What can hang from each mark:
F: B L
Y: B G P S W X
P: B
L: S Y
S: Y
G: X Y
W: L
X: F G Y

Each row was made from one small tree. Brackets hold a mark, then the marks that hang from it, in alphabetical order. Every link used is in the known rows. Write each row's tree.
Known rows:
{Y B G P X}: [ 1.33 -1.30  1.35  1.31  1.64 -0.47  3.13  0.46  0.60 -0.21  0.38  1.30
  1.57 -0.55 -1.38  2.15  0.40  0.61  0.20  0.77  0.73  0.62 -0.04  1.09
  0.39]
{Y G P S {W L} {X F}}: [ 1.97 -1.86  2.15  1.21  1.13 -0.56  5.87  0.23  0.36 -2.44 -0.27  0.77
  0.88  0.44 -1.58  1.74 -0.10  0.08 -0.07  0.18  1.87  0.82 -0.87  0.78
  0.72]
{W {L {S Y}}}: [ 1.01 -0.34  1.44  0.36  0.44  3.80  1.55  0.55  0.47 -0.47  0.15 -1.52
 -0.28  1.13  0.42  0.85  0.04 -0.63 -0.72  1.51 -0.42  1.01 -0.75  1.33
 -0.09]
{S Y}: [ 1.13  0.06  0.45  0.53  0.50  1.36  0.39  0.79  0.28  0.50 -0.12 -0.93
  0.28 -0.18  0.61  1.02  0.20 -0.35 -0.39  0.86  0.32  0.28 -0.43  1.31
 -0.28]
{G {Y S W}}: [ 1.28 -1.14  0.81  0.54  0.98  0.36  2.69  0.15  0.24 -1.65 -0.21 -0.61
  0.26 -0.86 -0.80  0.18  0.07 -0.24 -0.90  0.18  1.48 -0.19 -1.20  0.74
  0.45]
{Y B S {W L} {X F G}}: [ 1.54 -1.41  1.41  1.08  0.79 -0.36  4.50  0.22  0.35 -2.88  0.25  0.60
  0.73  0.09 -0.64  1.81 -0.46  0.13 -0.39  0.09  1.36  0.69 -1.01  1.04
  0.70]
{W {L {Y X}}}: [ 1.41 -0.53  1.11  0.67  0.55  1.59  1.88  0.79  0.26 -0.08  0.38 -0.80
 -0.11  1.04 -0.16  0.92  0.17 -0.34 -0.50  1.12  0.06  1.28 -0.21  1.07
  0.21]
{F B {L S}}: [ 1.35 -0.11  0.78 -0.28  0.22  3.18 -0.87  0.49 -0.17  1.41 -0.04 -1.37
 -0.24  1.63  0.75  1.91 -0.34 -0.82 -0.04  1.84 -0.47  0.38 -1.60  0.65
  0.15]
{X {F B} {G Y}}: [ 1.83  0.65 -0.14  0.27 -0.15 -1.36  0.48  0.63  0.03  0.22  0.22 -0.35
  0.63 -0.09  1.04  1.19 -0.94 -0.18 -0.07  0.29  0.54 -0.39 -1.62  0.29
  0.42]
{G {X F} {Y {P B} W}}: [ 1.42 -0.73  1.05  0.54  0.30 -3.62  2.05  0.80  0.79 -0.81  0.21 -0.15
  0.83 -1.37  0.37  0.97 -0.27  0.29 -0.16 -0.08  1.85  1.06 -1.25  0.46
  0.66]
{L {S {Y B G W {X F}}}}: [ 1.97 -0.88  2.27  1.26  0.70  1.08  4.85  0.43  0.31 -1.00 -0.13  0.71
  1.96  1.01 -0.56  1.90  0.02 -0.05  0.16  0.74  0.96  1.06 -0.80  1.85
  0.01]
{X F G {Y {W L}}}: [ 1.32  0.06  0.13  0.69  0.21  0.39  1.81  0.73 -0.11 -2.09  0.68 -0.17
  0.08 -0.28  1.14  0.58 -0.66 -0.05 -0.54 -0.09  0.83  0.60 -1.97  1.45
  0.58]
{Y B S {W L} {X F}}: [ 1.57 -1.81  1.74  0.91  0.61 -0.29  4.40  0.22  0.52 -2.29  0.00  0.14
  0.35  0.29 -0.77  1.72 -0.10  0.29 -0.83  0.55  1.55  0.55 -0.97  0.80
  0.51]
{F {L Y}}: [ 1.13  0.40  0.58  0.18  0.48  2.52 -0.84  0.96  0.06  1.29  0.15 -1.17
  0.02  0.97  0.76  1.22 -0.05 -0.76 -0.48  1.24 -0.19  0.73 -1.24  1.20
  0.08]
{S {Y G P}}: [ 1.27 -0.34  1.08  0.95  1.29  0.95  2.03  0.68  0.36  0.01 -0.03  0.10
  1.11 -0.40 -0.44  1.45  0.39 -0.04  0.11  0.71  0.37  0.35 -0.40  1.31
 -0.04]
{L {Y G}}: [ 1.31 -0.08  0.49  0.69  0.69  1.46  0.50  0.87 -0.13  0.79  0.16 -0.39
  0.74  0.76 -0.15  0.93  0.20 -0.55 -0.16  0.86  0.12  0.62 -0.46  1.11
  0.03]
{G {X F {Y P S W}}}: [ 1.52 -0.31  1.01  0.78  1.21 -1.86  3.28  0.50  0.56 -2.37  0.14  0.39
  0.91 -0.98 -0.25  1.39 -0.65  0.11 -0.10 -0.37  2.07  0.48 -1.47  0.43
  0.68]
{F B {L S {Y X}}}: [ 1.73  0.12  1.52  0.05  0.39  3.13  0.55  0.53 -0.19  1.37  0.19 -1.05
  0.26  2.44  0.16  1.96 -0.27 -0.98  0.31  1.93 -0.52  1.06 -1.06  0.84
  0.17]
{F B {L {Y S W X}}}: [ 1.87 -0.89  1.46  0.27  0.74  1.59  1.98  0.28 -0.49 -0.30 -0.16 -0.73
  0.24  1.34 -0.70  1.65  0.03 -0.75  0.08  1.03  0.66  0.41 -1.30  0.72
  0.36]
{S {Y B G W}}: [ 1.23 -1.18  1.04  1.05  0.92  1.30  2.44  0.57 -0.02 -0.71  0.08  0.15
  1.39 -0.49 -0.54  1.05  0.69  0.22 -0.38  0.59  0.45  0.18 -0.80  1.89
 -0.07]
{G {X {F B}}}: [ 1.98  0.19  0.05  0.19 -0.34 -1.93 -0.01  1.02  0.09  1.05 -0.28 -0.62
  0.66  0.55  1.01  2.01 -0.75 -0.16  0.22  0.53  0.69  0.32 -0.94  0.06
  0.20]
{X G Y}: [ 0.95  0.72 -0.54  0.72  0.87  0.77  0.00  0.71 -0.02 -0.60  0.86  0.03
  0.23 -0.81  0.93  0.67 -0.47 -0.27  0.06  0.17  0.51  0.30 -0.99  1.23
  0.33]
{L S {Y {G X}}}: [ 1.53 -0.02  1.16  0.69  0.90  1.96  1.71  0.91  0.12  0.33  0.19 -0.41
  1.28  1.62 -0.39  1.14 -0.28 -0.90  0.37  0.80  0.02  1.57 -0.31  0.96
  0.25]
{W {L S}}: [ 0.88 -0.74  1.02  0.20  0.43  3.29  0.87  0.54  0.39 -0.26  0.11 -1.36
 -0.52  1.10  0.30  1.01 -0.08 -0.55 -0.82  1.52 -0.28  1.03 -0.86  0.94
  0.22]
{W {L {S {Y B P {X G}}}}}: [ 0.94 -0.75  2.22  1.07  1.62  2.58  4.03  0.25  0.98 -1.92  0.80  0.23
  0.93  0.21 -0.66  1.96 -0.04  0.09 -0.01  1.22 -0.48  1.33 -0.36  1.54
  0.38]

Which tree is each row?
[ 1.58 -1.58  1.48  0.77  0.74  2.05  3.51  0.69 -0.07 -1.41 -0.04 -0.43
  0.81  1.15 -0.73  0.77 -0.09 -0.41 -0.11  0.56  0.39  1.64 -0.85  1.32
  0.59]
{Y {G X} {W {L S}}}
[ 0.72 -0.66  0.91  0.83  1.95 -0.31  2.63  0.02  0.94 -2.10  0.69  0.43
  0.99 -1.68 -1.08  1.30 -0.25  0.26 -0.51  0.27  0.73 -0.37 -0.93  0.43
  0.73]
{X {G {Y B P S}}}
[ 1.37  0.52  0.18  0.82  0.41 -1.81  1.07  0.97  0.60 -0.45  0.81  0.31
  0.98 -0.59  1.05  1.40 -0.70  0.42 -0.19  0.16  1.15  0.46 -1.14  0.76
  0.35]
{G {X F {Y B}}}
[ 1.59 -1.53  2.14  1.03  0.82 -1.39  4.97  0.34  0.99 -2.18  0.32  0.38
  0.95 -0.81 -0.78  1.26  0.07  1.01 -1.12  0.49  1.09  0.55 -1.42  0.97
  0.79]
{G {Y B P {W L} {X F}}}
[ 1.98 -0.49  1.52  0.22  0.51  2.61  1.47  0.75 -0.69  0.36 -0.03 -0.80
  1.20  2.32 -0.31  1.50 -0.25 -0.96  0.56  1.06 -0.30  1.21 -1.63  1.06
  0.45]
{F B {L S {Y {G X} W}}}
[ 1.63 -0.97  1.38  1.15  1.39 -0.19  3.63  0.84  0.19 -1.00 -0.29  0.33
  1.84 -0.69 -0.89  1.26  0.30  0.14  0.33 -0.05  0.84  0.94 -0.51  1.52
  0.26]
{S {Y {G X} P W}}
[ 1.24 -1.58  1.14  0.51  0.87  1.05  3.47  0.13  0.26 -2.45  0.03 -1.03
 -0.31 -0.41 -0.85 -0.16  0.12 -0.18 -1.32  0.38  1.18  0.03 -1.36  0.73
  0.64]
{G {Y S {W L}}}
[ 0.91 -1.19  1.37  0.58  0.83 -0.55  1.26  0.57  0.31 -0.19  0.41 -0.22
  0.31 -0.51 -0.54  1.38  0.70 -0.07  0.05  0.96  0.87  1.59 -0.28  1.03
  0.28]
{L {Y {P B} W X}}
[ 1.57 -0.72  1.73  0.92  0.33 -1.11  2.50  0.81  0.49 -0.20  0.77  0.20
  0.35  0.99 -0.18  1.68  0.07 -0.15  0.36  0.96  0.97  1.76 -0.40  0.67
  0.40]
{W {L {Y G {P B} {X F}}}}
[ 0.51 -0.22  0.48  0.70  1.43  0.29  0.57  0.45  0.69 -0.74  1.02  0.23
  0.44 -1.56  0.01  1.38  0.20  0.68 -0.64  0.92  0.31 -0.02 -1.09  0.89
  0.32]
{X {Y B P}}
[ 0.73 -1.58  1.76  0.24  1.04  2.99  2.20  0.30  0.49 -1.44 -0.10 -1.00
 -0.13  0.24 -0.54  1.22  0.30 -0.13 -1.01  1.37 -0.19  1.11 -1.25  1.10
  0.49]
{Y P {W {L S}}}
[ 2.02 -0.03  2.29  1.16  1.01  0.75  4.42  0.54  0.70 -0.27 -0.24  0.68
  1.70  1.09 -0.46  2.24 -0.31 -0.36  0.69  0.84  0.89  1.22 -0.41  1.31
  0.04]
{L {S {Y G P {X F}}}}
[ 1.84  0.34  0.29  0.93  0.33 -1.09  1.78  0.84  0.31  0.15 -0.03  0.55
  0.99  0.18  0.72  1.92 -0.81 -0.27  0.41  0.07  1.12  0.92 -0.48  1.08
  0.28]
{Y {X F G}}
[ 0.92 -2.04  1.42  0.95  1.90  0.41  3.36  0.03  0.33 -1.93  0.02  0.70
  1.22 -0.99 -1.91  1.81  0.53  0.36 -0.42  0.52  1.06 -0.11 -0.87  0.87
  0.52]
{Y B G P S W}
[ 0.78 -0.15  0.17  0.77  1.47  0.45  1.42  0.47  0.05 -1.77  0.62  0.41
  0.63 -1.67  0.06  0.92 -0.11  0.16 -0.16  0.03  0.59  0.41 -1.44  1.43
  0.60]
{X G {Y P W}}
[ 1.00 -1.15  0.73  0.63  0.76  0.18  1.81  0.40  0.40 -0.89  0.22 -0.37
  0.72 -1.31 -0.32  0.42  0.39  0.49 -1.23  0.55  0.62 -0.13 -1.34  1.20
  0.38]
{G {Y B W}}
[ 1.27 -1.25  1.83  0.80  1.68  0.61  3.49  0.19  0.38 -1.54 -0.19  0.02
  0.74 -0.16 -1.66  1.53  0.38 -0.28 -0.24  0.65  1.08  0.86 -0.42  0.79
  0.44]
{L {Y P S W X}}
[ 1.68 -1.61  1.39  1.21  1.47 -0.21  3.88  0.48  0.09 -0.72 -0.25  0.96
  1.39 -0.49 -1.44  1.60  0.47  0.26  0.27  0.33  1.16  0.94 -0.38  1.43
  0.47]
{Y G P W X}
[ 0.28 -0.88  1.02  0.42  1.00  1.78  1.39  0.23  0.22 -2.51  1.39 -0.43
 -0.48 -0.60  0.29  0.61 -0.06 -0.23 -0.17  0.86  0.30  1.53 -1.52  1.23
  0.75]
{X G {Y {P B} {W {L S}}}}
[ 0.28 -0.73  1.63 -0.03  0.64  2.53 -0.08  0.49  0.67 -0.23  0.87 -1.55
 -0.81  0.90  0.11  1.20  0.33 -0.63 -0.55  1.99 -0.48  1.73 -0.74  0.52
  0.27]
{W {L S {Y {P B}}}}
[ 0.86 -0.93  1.36  0.33  1.08  2.52  1.16  0.36  0.09 -0.92  0.20 -0.75
  0.39  0.41 -0.50  1.41  0.25 -0.43 -0.92  1.08  0.42  0.26 -1.60  1.17
  0.30]
{F {L {Y B S W}}}
[ 1.08 -0.52  1.02  0.97  0.95  1.33  2.05  0.65  0.36 -0.99  1.03  0.00
  0.57  0.50 -0.27  1.33 -0.01  0.00 -0.37  0.88 -0.33  1.18 -0.33  1.35
  0.45]
{W {L {Y B {X G}}}}
[ 1.50 -1.96  1.42  0.80  1.00  1.00  4.04  0.22  0.15 -2.04 -0.17 -0.38
 -0.15  0.26 -1.13  0.92  0.19 -0.18 -0.55  0.52  1.34  0.82 -0.53  0.97
  0.50]
{Y S {W L} X}
[ 1.78  0.44  1.76  0.04  0.39  2.25  0.66  0.62 -0.03  1.15  0.07 -0.57
  0.93  2.41  0.24  2.58 -0.53 -0.81  0.37  1.72 -0.42  0.60 -1.96  0.51
  0.31]
{X {F B {L S {Y G P}}}}
[ 0.86 -0.31  0.82  0.90  1.53 -0.85  2.80  0.10  0.53 -3.03  0.74  0.95
  1.06 -1.52 -0.29  1.77 -0.51  0.37 -0.35 -0.11  1.41 -0.16 -1.82  0.84
  0.71]
{X F G {Y B P S W}}
